Each row was made from one small tree. The marks that hang from a mark follow it in brackets, in alphabetical order. Every link used is in the known rows. Write each row's tree.
Known rows:
gifun{feker{kopi{lasik}} felo}: [-2.702  0.183 -0.459 -0.271  0.815  1.470  2.754  0.426  0.419  4.283
 -0.357  3.263 -3.735  2.517 -1.214  0.113  6.305  2.368  2.847  2.705
  3.326 -6.122  0.875 -1.568]
lasik{kopi{feker{gifun}}}: [ 1.655 -0.272 -4.610  1.118 -0.990 -1.412  0.758 -5.046 -3.378  1.700
 -1.304  1.322 -1.108  2.112  1.451 -1.831 -1.677 -0.334 -3.396 -0.289
  0.343 -2.428 -3.301 -2.542]
felo{gifun{feker{kopi{kuguf}}}}: [-2.232 -1.481 -5.138  2.253 -0.738  0.668 -0.623 -3.431  1.185 -0.253
  0.455  1.313  2.809 -3.545 -6.272  1.870  3.571 -2.840  0.960  2.172
  3.335 -5.045 -0.582 -1.139]
kopi{feker}: [ 0.884 -0.862 -1.600  1.680 -1.313  0.323  0.839 -1.530  0.041  2.358
 -1.500 -1.262  1.556  0.604  2.927 -1.083  1.788  1.316 -1.780  1.669
  3.327  0.064 -3.306 -1.612]
gifun{feker{kopi{kuguf}}}: [-3.267 -1.856 -4.608  2.725  0.333  1.587 -0.089 -3.174  1.462  2.478
  0.125  2.144  0.779 -0.479 -2.811  1.634  4.311  0.977  1.420  2.561
  3.106 -5.275  1.086 -2.423]
kuguf{kopi{felo}}: [-3.856  1.118  0.796  2.589 -1.148 -2.510 -0.139 -0.039  2.316  5.686
 -0.234  0.013  3.339 -0.670  0.347  0.741  0.796  3.085  0.946 -0.137
 -1.555  0.490  1.332 -1.631]
lasik{kopi{feker} podovab}: [-1.794 -3.784 -5.018  2.165 -0.698 -1.649 -2.928 -3.154 -2.681 -0.289
 -1.114  3.732  0.012  2.516  3.590 -4.038 -0.475 -0.394 -3.674  1.134
  3.811 -5.324  0.707 -4.759]
lasik{podovab}: [-1.419 -0.652 -4.820  3.317 -2.938 -1.313  1.434  1.168 -2.636  1.129
 -2.662  2.019  1.791 -0.401  1.363  0.420 -0.527  2.947 -1.561  1.827
  4.376 -4.061  1.745 -2.218]
feker{gifun kopi{felo lasik{podovab}}}: [-0.554  1.290 -0.309 -0.492  1.416 -5.119 -2.136 -1.859 -1.869  0.927
  2.139 -2.305 -2.033  1.467  1.000 -0.753 -4.333  3.318  0.405 -2.910
 -2.232 -5.684  1.733 -1.381]
gifun{feker{kopi}}: [-1.455 -0.543 -5.147  2.813 -1.150  2.068  1.595 -1.733  0.101  2.626
 -2.750  3.011  0.789 -0.135 -2.712  1.926  3.408  1.880  0.912  3.612
  3.373 -4.045 -0.353 -2.196]
feker{gifun kopi}: [ 1.759  1.751 -4.274  2.013 -1.598  0.263  2.438 -2.764 -3.019  2.275
 -2.338 -0.176  0.255 -0.138 -2.288  2.679 -1.698  3.978 -0.498 -0.256
  0.044 -2.472 -2.025 -1.231]
lasik{kopi podovab}: [-2.629 -1.715 -6.281  3.273 -2.200 -1.548 -0.080 -1.308 -3.669  0.917
 -1.801  4.860  0.484  1.129  1.571 -1.365 -0.875  1.071 -3.076  1.395
  4.717 -6.351  3.564 -4.231]
gifun{feker{kopi} felo}: [-2.052 -1.027 -3.135  2.077 -0.646  3.166  3.301  0.050 -0.867  4.147
 -2.041  5.293 -0.789  1.472 -3.524  1.090  6.971  4.039  3.182  3.696
  3.417 -5.839  0.258 -2.522]
kuguf{kopi{feker lasik{podovab}}}: [-4.370 -1.306  0.817  0.549 -0.338 -3.047 -3.226 -0.880  1.377  0.721
 -0.952  0.274 -1.398  1.809  4.134 -3.025 -0.856 -0.311 -1.254  0.114
  0.510 -1.944  0.656 -2.228]
felo{gifun}: [ 0.567  1.594 -3.604  2.039 -3.658 -0.246  2.865  0.106 -1.521  1.138
 -1.938 -0.760  4.224 -4.066 -2.085  2.032  0.794 -1.285 -1.951  1.815
  4.497 -0.581 -2.004 -0.239]
felo{gifun{feker{kopi{kuguf lasik}}}}: [-3.321 -0.258 -2.262 -0.256  0.796 -0.750 -0.859 -3.175  2.141  0.037
  2.455 -0.970 -0.358 -2.831 -3.579  0.583  3.101 -4.399  0.278  1.195
  3.542 -5.175  0.026 -0.118]
kuguf{kopi{felo lasik{podovab}}}: [-5.783  0.825  2.164  1.058 -0.024 -5.596 -2.482  1.079  1.846  3.266
  1.607 -0.180  0.091  0.584  2.890 -1.739 -1.455  1.802  0.640 -1.172
 -1.403 -2.551  4.183 -1.727]
kuguf{kopi{feker{gifun} lasik}}: [-0.783  1.702  1.108 -0.309 -0.181 -2.956  0.441 -2.928  0.481  2.457
 -1.196 -1.890 -2.190  1.238  2.343 -1.089 -1.978 -0.373 -1.253 -1.504
 -3.107  1.078 -3.351 -0.115]
kuguf{kopi}: [-3.131  0.945 -1.787  3.310 -3.053 -0.175  2.153 -0.007  0.654  4.443
 -3.463  1.690  2.563 -1.406 -0.287  1.890  1.163  2.413 -0.369  1.652
  1.075  0.329  0.509 -1.823]
gifun{feker}: [-1.205 -0.025 -5.433  2.957 -2.295  0.794  4.490 -0.167 -0.432  3.536
 -3.048  3.159  1.188 -1.132 -0.763  1.701  3.495  1.225  0.073  4.177
  4.134 -2.561 -0.366 -1.169]
kuguf{kopi{feker}}: [-2.457 -0.808 -0.241  2.395 -1.376 -0.200 -0.622 -1.917  1.855  3.051
 -2.722  0.679  1.916  0.358  1.694 -0.912  1.653  1.010 -0.807  1.388
  0.116  1.477 -2.384 -2.103]

Which tree is each row?
[-1.508 -1.437  0.988  0.954  1.669 -2.617 -3.180 -2.680  2.729  3.095
  4.492 -4.050  2.500  0.524  3.356 -2.637  2.197  0.923  0.236 -1.283
  0.708 -0.905 -1.368 -2.045] -> kopi{feker felo kuguf}
[-2.444  0.686  0.208 -0.399  2.416 -1.528 -0.842 -1.399  2.784  4.092
  2.477 -0.916 -1.260  0.936 -0.084 -0.861  2.283  0.995  1.801  1.198
  0.797 -3.963  1.074 -1.218] -> gifun{feker{kopi{felo lasik}}}
[-3.111  0.341  2.380 -0.016 -0.073 -1.846 -1.366 -1.612  2.677  3.128
 -0.794 -1.453 -1.054  1.107  3.918 -1.981  0.782 -0.675 -1.309  0.368
  0.111  1.070 -1.597 -1.007] -> kuguf{kopi{feker lasik}}
[-1.320  2.065  3.702 -1.029  1.416 -5.327 -2.064 -2.979  2.179  3.895
  1.952 -3.517 -1.232  1.571  3.028 -2.432 -2.339  0.041  0.027 -2.795
 -5.695  1.206 -2.602  0.088] -> kuguf{kopi{feker{gifun} felo lasik}}
[-3.030  1.509  2.372 -0.542  1.723 -3.749 -0.862 -0.213  2.649  4.357
  5.642 -4.715 -0.185 -0.183  4.005 -1.432  1.045  0.460 -0.098 -1.685
  1.509 -2.105  2.096 -0.626] -> kopi{felo kuguf lasik}
[-1.988 -0.260 -4.410  1.639 -0.715 -2.466 -0.112 -2.849  0.051  1.965
  1.572  3.254  3.415 -2.404 -3.437 -0.872  2.034 -4.085 -0.418  2.098
  2.004 -4.600  0.655 -1.577] -> lasik{kopi{felo{gifun{feker}}}}
[-3.202  0.886  0.229 -0.631  1.194 -4.253 -0.620 -1.387  3.161  2.011
  5.429 -2.644  1.407 -3.374 -1.536 -0.633  2.641 -4.896  0.890  0.155
  1.370 -3.446  0.812  1.020] -> kopi{felo{gifun{feker}} kuguf lasik}
[-1.380  0.765 -2.574 -0.146 -0.483 -0.358  0.615 -1.920  0.949  0.333
 -0.051  0.050 -0.051 -2.510 -3.649  1.006  2.086 -3.341 -0.215  2.405
  3.671 -3.911 -1.237  0.064] -> felo{gifun{feker{kopi{lasik}}}}
[ 1.479  1.924  1.526 -1.807  0.601 -1.277  3.648 -0.332 -2.272  3.356
  0.280 -1.398 -4.249  2.913  2.881 -1.942  1.904  1.658  0.225 -1.069
  0.106 -1.911 -3.890 -0.014] -> kopi{feker{gifun{felo}} lasik}
[ 2.246  0.617 -1.395  0.527 -0.957  0.088  4.008 -1.008 -3.051  3.210
 -1.627  0.726 -1.285  2.092  0.492 -0.478  2.707  3.292  0.672  0.115
 -0.038 -1.769 -4.564 -1.068] -> kopi{feker{gifun{felo}}}
[-2.483 -0.148 -2.760  1.614 -0.113 -2.756 -0.311 -1.832  2.225  1.630
  3.484 -0.656  4.050 -4.386 -3.794  0.693  3.637 -3.341  1.474  1.250
  1.474 -3.453  0.112 -0.062] -> kopi{felo{gifun{feker}} kuguf}
[-2.773  1.171  4.755 -1.017  0.659 -4.753 -4.057 -1.827  4.358  1.608
  2.938 -4.300  1.887 -1.745  1.099 -2.767  0.152 -4.040 -0.407 -1.589
 -2.061  1.920 -2.567  0.060] -> kuguf{kopi{feker felo{gifun} lasik}}
[-0.648  0.639 -3.172  1.760 -1.375 -2.297  1.485 -0.602  1.135  2.125
  0.750  0.329  4.353 -3.987 -3.926  1.029  2.588 -2.166  1.096  2.467
  1.528 -2.040 -1.084  0.055] -> kopi{felo{gifun{feker}}}
[ 0.313  1.141  3.260 -1.865  1.063 -4.226 -2.939 -1.609  2.328  0.798
  4.003 -6.062  1.678 -1.736  2.176 -3.034  0.183 -3.787 -1.446 -1.266
  1.098  0.561 -3.539  0.268] -> kopi{feker felo{gifun} lasik}
[ 0.318  0.869  0.105 -1.014  1.283 -2.976  0.359 -3.975 -0.275  1.214
  2.314 -4.467 -2.989  0.667  3.881 -1.560 -0.948 -1.167 -1.792 -2.191
  0.115 -1.406 -3.275  0.279] -> kopi{feker{gifun} kuguf lasik}
[-3.737 -0.554 -1.549  1.832  1.089 -2.868 -1.855 -3.066  0.623  4.113
  4.780  0.280  1.564  0.514  1.875 -1.804  1.435  0.291 -1.044 -1.014
  1.894 -4.133  3.393 -3.217] -> lasik{kopi{felo kuguf}}
[-0.489 -2.102 -4.249  1.223 -0.649 -1.826  0.547 -2.424 -5.535  0.645
 -1.133  5.565 -2.761  4.147  1.223 -3.816  0.401  1.629 -0.671 -0.409
  0.641 -7.235 -0.549 -3.736] -> lasik{kopi{feker{gifun{felo}}} podovab}
[ 0.997 -0.176 -2.861  1.180 -0.323 -1.614  0.456 -3.997 -1.208  1.339
  0.725 -2.318 -0.002  0.193  1.461 -0.350 -0.099  0.388 -1.314 -1.336
 -0.074 -1.278 -3.794 -0.752] -> kopi{feker{gifun} kuguf}
[ 2.460  1.010 -0.537  0.415  0.257 -3.390 -0.030 -2.846 -0.725  2.895
  1.185 -3.274  1.274  0.735  1.743 -1.163 -1.322  2.090 -0.253 -1.491
 -2.450  0.201 -4.233 -0.641] -> kopi{feker{gifun} felo}
[-5.480  0.375 -0.665  1.641 -1.845 -3.234 -0.142  1.058  0.050  2.047
 -1.684  1.780 -0.664  0.400  2.607 -0.741 -1.272  1.048 -0.862  0.646
  1.360 -2.732  3.583 -1.578] -> kuguf{kopi{lasik{podovab}}}
[-4.332 -1.193 -1.323  0.675  0.972 -2.074 -3.172 -1.621  0.080  0.018
  2.180 -1.082 -1.945  1.015  1.977 -1.080 -0.386  1.400 -0.529 -0.790
  3.837 -6.969  3.418 -2.615] -> feker{kopi{kuguf lasik{podovab}}}
[-2.059  2.064  2.437 -1.165  0.979 -4.567 -1.680 -0.922  2.281  1.898
  6.154 -5.752  2.012 -3.277  0.683 -0.786  0.701 -3.291 -0.526 -2.206
  2.039 -1.630  0.669  0.676] -> kopi{felo{gifun} kuguf lasik}
[ 0.368 -0.200 -0.649  0.495  0.122 -0.248  2.439 -2.135 -2.124  2.686
  1.215 -0.087 -1.257  1.818  0.468 -0.993  3.516  2.364  0.984 -1.327
 -0.070 -3.012 -3.217 -1.041] -> kopi{feker{gifun{felo}} kuguf}
[-3.274 -1.885 -5.893  2.381 -0.820 -4.110 -2.120 -2.009 -1.403 -0.509
  1.077  5.240  3.068 -1.765 -3.072 -2.023  0.428 -3.553 -0.480  1.783
  2.069 -7.518  2.836 -2.442] -> lasik{kopi{felo{gifun{feker}}} podovab}
[-4.117 -1.813 -3.575  1.992  0.143 -5.037 -4.613 -2.690 -1.010 -0.799
  4.768  1.082  3.597 -2.083 -1.153 -2.766 -1.169 -3.460 -1.770 -1.578
  2.156 -7.193  4.023 -3.065] -> lasik{kopi{felo{gifun} kuguf} podovab}
[-3.574  0.649  5.103 -0.820  1.594 -4.042 -3.511 -1.448  4.586  4.227
  2.627 -3.489  0.018  1.502  4.597 -3.271  0.547 -0.191 -0.058 -1.287
 -2.387  1.515 -1.073 -1.188] -> kuguf{kopi{feker felo lasik}}
[ 0.699 -0.130 -0.173  0.387  1.695 -3.617 -1.288 -4.111  0.437  2.289
  3.740 -4.198  1.028  0.350  1.926 -1.595 -0.360  1.187  0.181 -3.003
 -2.724 -1.353 -2.917 -0.846] -> kopi{feker{gifun} felo kuguf}
[ 1.042  3.001 -1.332 -0.391 -0.097 -1.127  2.044 -2.516 -2.059  2.213
 -0.739 -2.255 -2.787  0.715  0.172  1.241 -2.436  2.341 -1.004 -1.217
  0.262 -2.733 -1.369 -0.246] -> feker{gifun kopi{lasik}}
[-4.551  2.437  3.624  0.403  0.292 -3.799 -0.596  0.469  3.060  6.054
  1.782 -1.973  0.566  0.095  2.719 -0.673  0.101  1.116  0.300 -0.865
 -1.596  0.302  2.144 -0.613] -> kuguf{kopi{felo lasik}}
[-1.712 -0.591 -2.438  1.885  0.867 -0.181 -0.468 -1.799  1.963  3.747
  0.418  1.297  1.925  0.131 -2.197  0.473  3.120  2.702  2.394  2.292
  0.632 -4.030  0.425 -2.090] -> gifun{feker{kopi{felo}}}
[-0.792 -0.777 -1.511  0.283  2.361 -4.052 -3.095 -6.603 -0.726  2.305
  4.634 -1.116 -0.232  1.950  2.132 -3.463 -1.023 -0.896 -1.551 -3.170
 -2.383 -3.364 -1.292 -2.567] -> lasik{kopi{feker{gifun} felo kuguf}}
[-4.508 -2.584 -5.695  3.187 -0.756 -1.888 -1.706 -2.350 -2.361  0.563
  0.612  4.085  0.280  0.707  1.777 -1.726 -0.115 -0.076 -2.722  0.223
  4.539 -7.785  4.529 -4.302] -> lasik{kopi{kuguf} podovab}
[-1.832  0.340 -2.398  0.424  0.437  0.408  1.229 -1.459  1.354  2.837
 -0.912  0.911 -2.258  0.517 -0.562  0.266  2.860  0.319  0.378  2.969
  3.526 -4.379  0.213 -1.238] -> gifun{feker{kopi{lasik}}}
[-2.220 -3.169 -2.182  1.253  1.131 -4.054 -5.274 -3.173 -0.896  0.758
  2.367  2.013  1.106  2.738  3.833 -5.597 -0.537  0.256 -1.970 -0.405
  1.415 -5.324  1.167 -4.615] -> lasik{kopi{feker felo} podovab}
[-1.919  1.722  3.010 -0.757  0.184 -1.806  2.325 -0.774 -0.389  4.122
 -0.888  0.477 -3.543  3.158  1.543 -1.569  1.753  1.693  1.135 -1.510
 -3.047 -0.554 -2.823 -0.380] -> kuguf{kopi{feker{gifun{felo}} lasik}}
